Known rows, with every step that occurs
J, D, H, Q: [ -1  20 -26  10 -12   0  17  18  -9  32 -11   2 -41  -7   6   8  -6]
H, Q: [-25  17 -15  -3   2  11  15  15 -12  42  -7  -6 -25   3  -1  14   2]
S, H, V, J: [ -3  32   3  -7  17 -11  35  25  -9  33  19 -16 -12  28  -8  10  11]
Z, J, V: [ -7   6   7  -1 -21  -3  29  36  -7  41  22  17 -42  16  13   7   7]
V, J, D, H: [ 12  12 -15   3 -14 -10  24  21 -10  25  14   5 -27   4  13  11  -1]
V, H, Q, J: [-14  14 -19  -9  24  23  21  13 -18  30 -15 -13 -26  14   2  28   4]
D, J, V, H, Q: [ -3  10  -9 -11   0  17  25  13  -6  44 -15  10 -35  17 -12  11  12]
Q, J: [-23   1 -10  -6   5  16  24  17 -17  24  -1  -7 -31  13   6  26  -2]
Z, H, V: [-16  16   9   4   1  -1  44  23  -6  28  -1   2 -35  21   0   9  10]
S, H, Q, J: [-21  24 -14  -6  22  11  21  11 -15  28  -9 -28 -33  19  -1  18   3]
J, Z, H, Q: [-24   6  -7   1  -4   8  19   1 -10  26   4   5 -30  16  -1  22  10]
Z, J, D, H, Q: [  7  19 -26  12 -16 -13  20  35  -6  44   1   9 -49   2  17  -3  -6]
S, H, Q, J, D: [ -9  19 -14   2  13   5  24  -1 -15  30 -14 -27 -42  16   3  13  -7]
S, H: [ -2  20   0   6   2   2  37  -4  -4  21  13 -11 -19   9   7  16  12]
S, H, Q, J, V: [-22  22  -1  -9  10   9  18  21 -16  27  -7 -19 -48  25  -4  16   7]
S, H, V, J, Q: [ -1  33   9 -13  15 -17  22  22 -11  29  17  -8 -28  15   6   6  11]
H, V, J: [-15  20  -2 -12   8  -4  26  39 -14  40  15  -3 -13  22  -9  14   3]
D, J, V, H: [  7   0  -1  -7  -9  17  38   6  -2  33  -1  18 -29  15  -4  15  15]
D, H: [ -3  15 -17   7 -11   5  25  22  -8  18   7   9 -28  -2  11  17   7]
V, J: [-11  10  -5 -11   1   1  24  19 -14  34  20  -2 -10  14   6  18   6]

Rows
[-19  10  -7 -13   2  -1  17  29 -17  33  28   6  -8  24 -16  27   5]  H, V, J, Z
[-16   4 -23 -10  18  26  11   3 -21  23  -2  -3 -20  16  -6  40   5]  V, H, Q, J, Z
[ 11   8   9   1 -11   1  38  25  -6  36  21  20 -33  16  18  14  17]  Z, J, V, H
[-12  30  -8   1  12   4  24   2  -7  33  -2 -19 -24  10  -1  11   8]  S, H, Q
[-11  19  16 -13   5 -15  27  30 -11  29  10   6 -39  20  12   3  10]  Z, H, V, J, Q
[ -6   2   4  -9   3  21  31  17 -16  18   1   3 -35  18   5  31  12]  Q, J, V, H
[-25  -9 -15  -7  -2  20  13   8 -20  16  12   1 -25  16  -1  38   0]  Q, J, Z
[-14  -2  -4  -2  -8   5  37  13  -3  30   3  17 -33  32 -16  13   7]  D, J, Z, H, V
[  1  23 -26  -1  -4  -9  12  28 -12  37   0  -1 -30   5   5   6  -4]  V, J, D, H, Q
[ -9  -1  -9 -12 -11   7  17   6  -4  36  -5  13 -42  -2  11   5   1]  D, J, Q
[-33  10 -19 -11  13  17  12  24 -20  36 -14 -15 -36  14  -2  20  -4]  H, Q, J
[-12  -2  -1  -9 -21  10  29  18  -5  38   0  15 -39  16  -7   8   6]  D, J, V
[-21 -10  -3  -3  -3  15  28   3 -16   9  12   4 -35  27   7  33   6]  Q, J, Z, H
[-23  17 -19  -9  -3  11   8  47 -18  23 -11   1 -56  13  -1  16   3]  D, H, Q, J, V
[-13  -4   3   5 -14   7  30  -6  -9  14  20  13 -26  15   8  28  13]  J, Z, H
[-14  20   3 -18   6 -10  14  35 -15  37  12   4 -30  10   5   9   4]  H, V, J, Q
[-25   0   2 -10  -8  15  22  27 -18  23   2   2 -45  18   3  24   3]  Q, J, V
[ -6  30   2   4  10  -2  39  15  -5  27   6 -12 -22  17  -7  13   9]  S, H, V
[  5   3  -6  10 -20  -8  35  15  -6  45  14  10 -37   8  22   5  -5]  Z, J, D
[-26   0  -1  -4   5   9  30  23 -16  16   6   3 -37  34  -7  29   4]  Q, J, Z, H, V
[ -3  27  -9 -11   1 -15  11  48 -12  25  12  10 -37   3   9   6   6]  D, H, V, J, Q
[-18   6   5   4  -6   3  33  13  -9  20  14  12 -29  24  -6  23  10]  J, Z, H, V
